Every row comes from one small tree of marks. Brackets hold a mark, then the marks that hang from it, in alphabetical order. Every link used is in the known rows. Which tree was each row made from?
Known rows:
(C (Z S (X F))): [ 15  12  12 -43 -17 -23  84  27 -35   3   5  10  -5  45 -31  11   8  20
 -49 -19   1  -6 -16   7  10  12]
(X (Z S)): [ 15  26  36 -14 -12 -30  42  34 -28 -18  17   6  -5  61 -18 -23  17  28
 -22  37  14   6 -23 -10   7  27]
(A (P F Z) X): [ 58   7  -5  34   4 -18 -24  18  18 -44   1 -12 -35 -15  11 -16  16 -24
  36  13  -8  52 -42 -24  20  14]
(X A F): [  3 -12  -4 -50 -28 -17  24  37   5 -21   5 -29   0  52   6 -19  16  27
 -35  11  28  -6 -16 -36  15  19]
(C (A P) (Z L X)): [  7   7  26   4 -11 -17  76  -9 -32  -2 -17  16   1  35  21  25  12  22
 -65 -52  22   0 -11  14 -29  27]
(A P): [ 19  13  11  29   1 -41  39  21   6 -28   1 -14  -5  10  12 -24  19  19
 -20  23  18  15 -22 -11   8  16]
(Z (L A) X): [ 17   7  19  16  13 -23  36  18 -35  -6 -23   3  -8  33  27  31   8   4
 -40  -6   5 -30 -27  24 -19  -4]
(S (Z X)): [ 10  -7  38  15   4 -35  27  30   4 -14  10  11 -20  23  23 -13   1   6
 -22  13 -12  -4 -21   1   6  -8]
(L A F): [ 14  -1  -6 -25   7 -24  13  35 -11 -23 -14 -10 -15  40  51 -13  31  39
 -28  24   8  23 -29   3  16  14]
(L (A (P F))): [ 19  12  -3  19  -8 -19   1  21   7 -34 -13 -31  -6   0  33  -3  26  19
  16  20  16  31 -23  -9  -4   9]
(P A F (Z L S X)): [ 52  25  11  61  -7  -4  19  29  13 -10   3 -13 -21 -22  -4  34  -4 -16
  33  -1 -32  -7 -62 -15  -4  14]
(S (A X) F (Z L)): [ 45 -23  25   9  48 -10 -39  26   5 -14   9 -23  -5  39  65 -23  26  14
   6   3  -3  14  16  -3  -1 -17]
(P F): [ 25   7 -11  -1  11 -30  13  43  24 -39  12 -20 -17  15  10  -9  23  31
  -9  16   9  13 -51 -23  15  13]
(X (A (P Z))): [ 22  10  16   7 -20  -9  15  21  16 -35   1 -24  -5  16  15 -30   4  -9
  12  19  10  21 -12 -23   6  24]
(C (A (P F (Z S X)))): [ 27  18  36  41 -25 -21  30  11   6 -19   6  17 -27 -10  -4  12   0   9
  16  -1   1  41 -40 -22  -8  29]
(L (A (P F) (X Z))): [ 27   5  11   0 -28 -11 -42   2 -29 -32 -23  -9 -18  31  32   1  27 -12
  25  15  10  44 -17 -11  -2  14]
(L (A P)): [ 12  14  13  22  -5 -28  28  17 -15 -31 -14 -20   4  17  30 -14  25  16
  -8  28  18  18  -8   6   3   6]
(S (A P (X F Z))): [ 50  -2   5 -16 -24 -36 -36  14 -17 -12 -21  -8  -7  60  27 -21  19  -7
  -5  33  19  38  17 -25  11   4]
(P A): [ 12  14   0  26  -4 -31  31  33  18 -44   5 -26   1  10  22 -14  25  17
  -1  29  -5   3 -45 -20  36   9]
(L (F P)): [ 16   4  -7 -17   2 -36  21  40  19 -31  -4  10 -23   9  22 -24  26  49
 -26  16   1  35 -36  -3   1   5]
(P (A X) F (Z L S)): [ 60  14   4  53  -1   0 -12  24  -2 -32  12 -20 -24 -10  -4  11  17 -17
  53   8 -26  11 -60 -23  17  15]
(S A F (Z L)): [ 40  -8  20   9  50 -10 -11  42  27 -11  16 -38  11  36  66 -31  22  34
  -7  15   3   7  23  -2 -12  -9]
(S (A X) (F P) (Z L)): [ 41 -16  26  10  38 -11 -43  28  14 -23   4 -10  -4  13  53 -26  27  19
  21  -1  -9  26  23   8 -22 -35]
(F (P A)): [  6  23   1  27 -16 -30  27  34  26 -53  -2 -13   2 -14   9 -15  26  19
  12  25 -11  20 -38 -10  15 -10]
(C A (Z L (X (F P)))): [ 12   3   0 -42 -25  -9  70  17 -17  -8 -18  26   0  37  -1  25  19  34
 -78 -52  20   6  -5  14 -33   6]
(P (A (X Z)) F): [ 27   7  -2   4 -30 -11 -39  17   2 -44  -4 -16 -22  21  23   1  27 -12
  32  15 -13  27 -56 -34  31  17]
(P F Z): [ 52  19 -16   7  20 -15   5  50  40 -48  13 -19 -25   4   7 -20  15   5
  10  28  -3  35 -49 -22  24  17]

Which tree is each row?
[ 63  13   5  11  -2 -10  15  36 -16 -18   5  15 -23  10 -40 -11  16  -3
  -4  11  -2  19 -16  -3  -7  -1]  (A (X (F (P (Z L S)))))
[ 75  -5  13   9  30 -25 -24  30 -25  -4   0  10 -30  46  26 -10  14  12
  14  18  -7  22 -20  -3   6   7]  (P (Z (L F) (S (A X))))
[ 19 -12  26   6  22  13 -24  18 -10 -30  -5 -10  -4   8  48 -15  35  11
  11  -7  -9  26  16  26 -25 -24]  (S (F P) (Z (L (A X))))
[ -5   2  50  14 -15   0  45  -4 -24  22  -1 -18   5   9  12  23  -4  14
 -13 -39   9 -31  -7  -8 -43  30]  (Z L (S F) (X (A P)))
[ 20  31  33 -26   5 -22   1  40   2 -25   7  -4  11  35  13 -31  23  42
  14  31   3  42  18  -1 -17  -4]  (X (Z (S A (F P))))
[ 21  -7   9 -45 -15 -14 -30  15 -45 -21 -23  12 -28  71  48 -11  32  10
 -15  20   2  37 -25   1  18  20]  (L (A (X Z)) F)
[ -3 -20  38  11 -43 -11 -17   8  19  -5   1 -15 -21   0  37   3  -8  -1
  27 -12  -4   3 -16 -28 -24   7]  (S (Z (X (A (P F)))))
[  8  -2   9 -52 -38   0  -7  27  -8  -2 -18   4 -10  54  30  -5  13  36
 -29  -9  16   4 -15 -11 -44  29]  (X A (Z (L (F P))))
[ 40  10  19   7  -5 -40  26  37 -17  12 -12  15  -5  24 -13  22  -1  28
 -19   3   5 -15   3   6 -38 -28]  (Z L (S A) (X (F P)))
[ -3  20  25 -33   7  11  82  22 -18 -24  16   4  20  30  -3  -5  40  71
 -42 -43  20  25   3  17 -31  25]  (C A (Z L (S (F P))))
[ 49  32  15  56   3  -8  42  36   2 -24  15 -21  -1   5  -6  -6  12   1
  18  30 -14  -4 -39 -10  13  21]  (P A (Z L S))
[ 39  17   1  35 -12 -16 -11  26  19 -67  -4   0 -21 -22   4 -21  23 -27
  44  25 -32  47 -42  -7  36 -15]  (F (P (A X) Z))
[ 27  -7  -2   1 -22 -23  -4   7 -30 -22 -22 -17 -10  26  21  -9  31  -4
 -11  20  18  30  -2  -8  17   0]  (L (A P (X F)))
[ 25  -3  10  24  -3 -21  19   3 -26  18 -40   4 -19  14  56  30   8  12
 -33 -13   3  -1 -20  17 -34  17]  (Z (L (A P) F) X)
[ -7  -8   9 -41 -46 -22  22  28   7 -15 -15   7 -11  18  -6   7  -1  12
 -29 -14   8  -6 -17 -16 -15  -9]  (Z (X A (F P)))
[ 19  10  42  10  10 -56  29  29 -27  -8   2  14  -9  38   2   7   0  23
  -4  21  -1 -12 -19   1   1 -16]  (Z (S A) X)
[ 48  18   2  42  -1 -22   8  20  32 -24  -9  -5 -32 -26  11   5  -4 -23
  18   5 -15  34 -44 -15  -1  13]  (A (P F (Z X)))
[ 59  16 -16  33 -11  -6  27  33  23  -6 -14 -18 -12  -2  12  18  -1 -30
 -18   6 -23  -7 -36 -15  11  10]  (P A (Z L (X F)))
[ 52  13  25   9  -9 -32  -3  21 -28  24 -11  -2  -4  58  37  -7  11  39
  -7  25  18  14   8  -8 -37  34]  (X (Z (L F) (S (A P))))
[ 49  24  19  56  -8  -9   9  22 -11 -39   3   5 -15 -17 -19  -3  16 -15
  44  14 -27  16 -38   1   5  -5]  (F (P (A X) (Z L S)))
[ 36 -29  23  27  -4 -10 -32   1 -32   5 -18  -4 -24  28  71 -10  26   8
   1   4   1  24   4  10 -18   8]  (S (Z (L (A P X) F)))
[ 52   3  19   9  19 -13 -34   3 -15  -5 -17 -21   3  44  55  -8  23  -3
  -1   0  11  26  19  -8 -19  13]  (S (A P (X (Z L))) F)
[ 33  33  -6  37  -9 -16  17  42  43 -63   0 -12  -5 -26   8 -27  18  -6
  32  37 -24  42 -35  -8  24  -8]  (F (P A Z))
[  7  -1   4 -70 -50  -8   8  34  -4 -12  -2 -20   0  77   8 -21  15  17
 -38  19  30   1  -5 -37   5  32]  (X A F Z)
[ -5  -5  36  -8 -58 -25  43   8 -26  17  -4  -6  -6  24 -17  11  -8   9
 -15  -7  15 -17  -8 -27 -16  20]  (Z S (X (A P) F))
[ 35   8  26  -6 -43 -27  12   9 -44  -2   1   6 -15  47 -24 -19  19   0
 -12  25  17  25  -4 -25   6  28]  (A P (X F (Z S)))
[ 18   2   0   4  -8 -25  10  17  -8 -16 -21 -13 -12  20  54 -14  29  32
 -14  23  13  37 -15   1   1  21]  (L (A P) F)
[ 60   6   8  23  38 -18 -33  13  22 -39  -6 -23  -8   3  48 -35  21 -18
  34  20  -9  63   7 -11  24  -2]  (S (A (P Z) X) F)
[ 48  26  33  51  22  -2  50  12   2  10   3  -6  -9 -16   2   8  -4  -9
  -5 -13 -15   9 -12   7 -27  26]  (A (P (Z L (S F) X)))
[ 78   5  10  49  30 -28 -28  13  -7 -24 -14  -8 -14  23  33 -14  12 -23
  18  19   2  24  -1  -3  -2  -5]  (S (A (P (Z L)) X))
[-14 -21  49 -14 -26 -18  10  22  -3 -10   8   1 -14  40  28  -8  -7   4
  -7  -2  -4 -18 -14 -13  -3  -4]  (S (Z (X A)))
[ 67   4   9  -9   8 -31 -14  39 -14 -25   9  -2 -19  45  -9 -27  16  -4
  18  42  -1  34  -3 -20  35  -9]  (P (Z (S (A (X F)))))
[ 44  -1  13   1  24 -39  14  39 -19   9   4  -4 -10  54  31  -4  18  58
 -19  20  15  -6 -15  -4 -14  13]  (Z (L F) (S A))
[ 31  21  20  35  -3 -19  23  12  -5 -24 -25   1 -15  -2  26   2   1 -30
   6  20 -13  30 -14  15   0   0]  (L (A (P (Z X))))
[ 15  11  37 -27   4 -11  10  17 -33 -21  16   1 -11  49  -3 -22  27  13
  -8  10   0  25 -18 -10  17  27]  (A (X (Z (S F))))
[ 40  21  -8  40  -9 -11  -1  32  45 -40  -5 -18 -26 -28  21  15   1 -26
  35  10 -37  22 -67 -24  27   6]  (P A F (Z X))
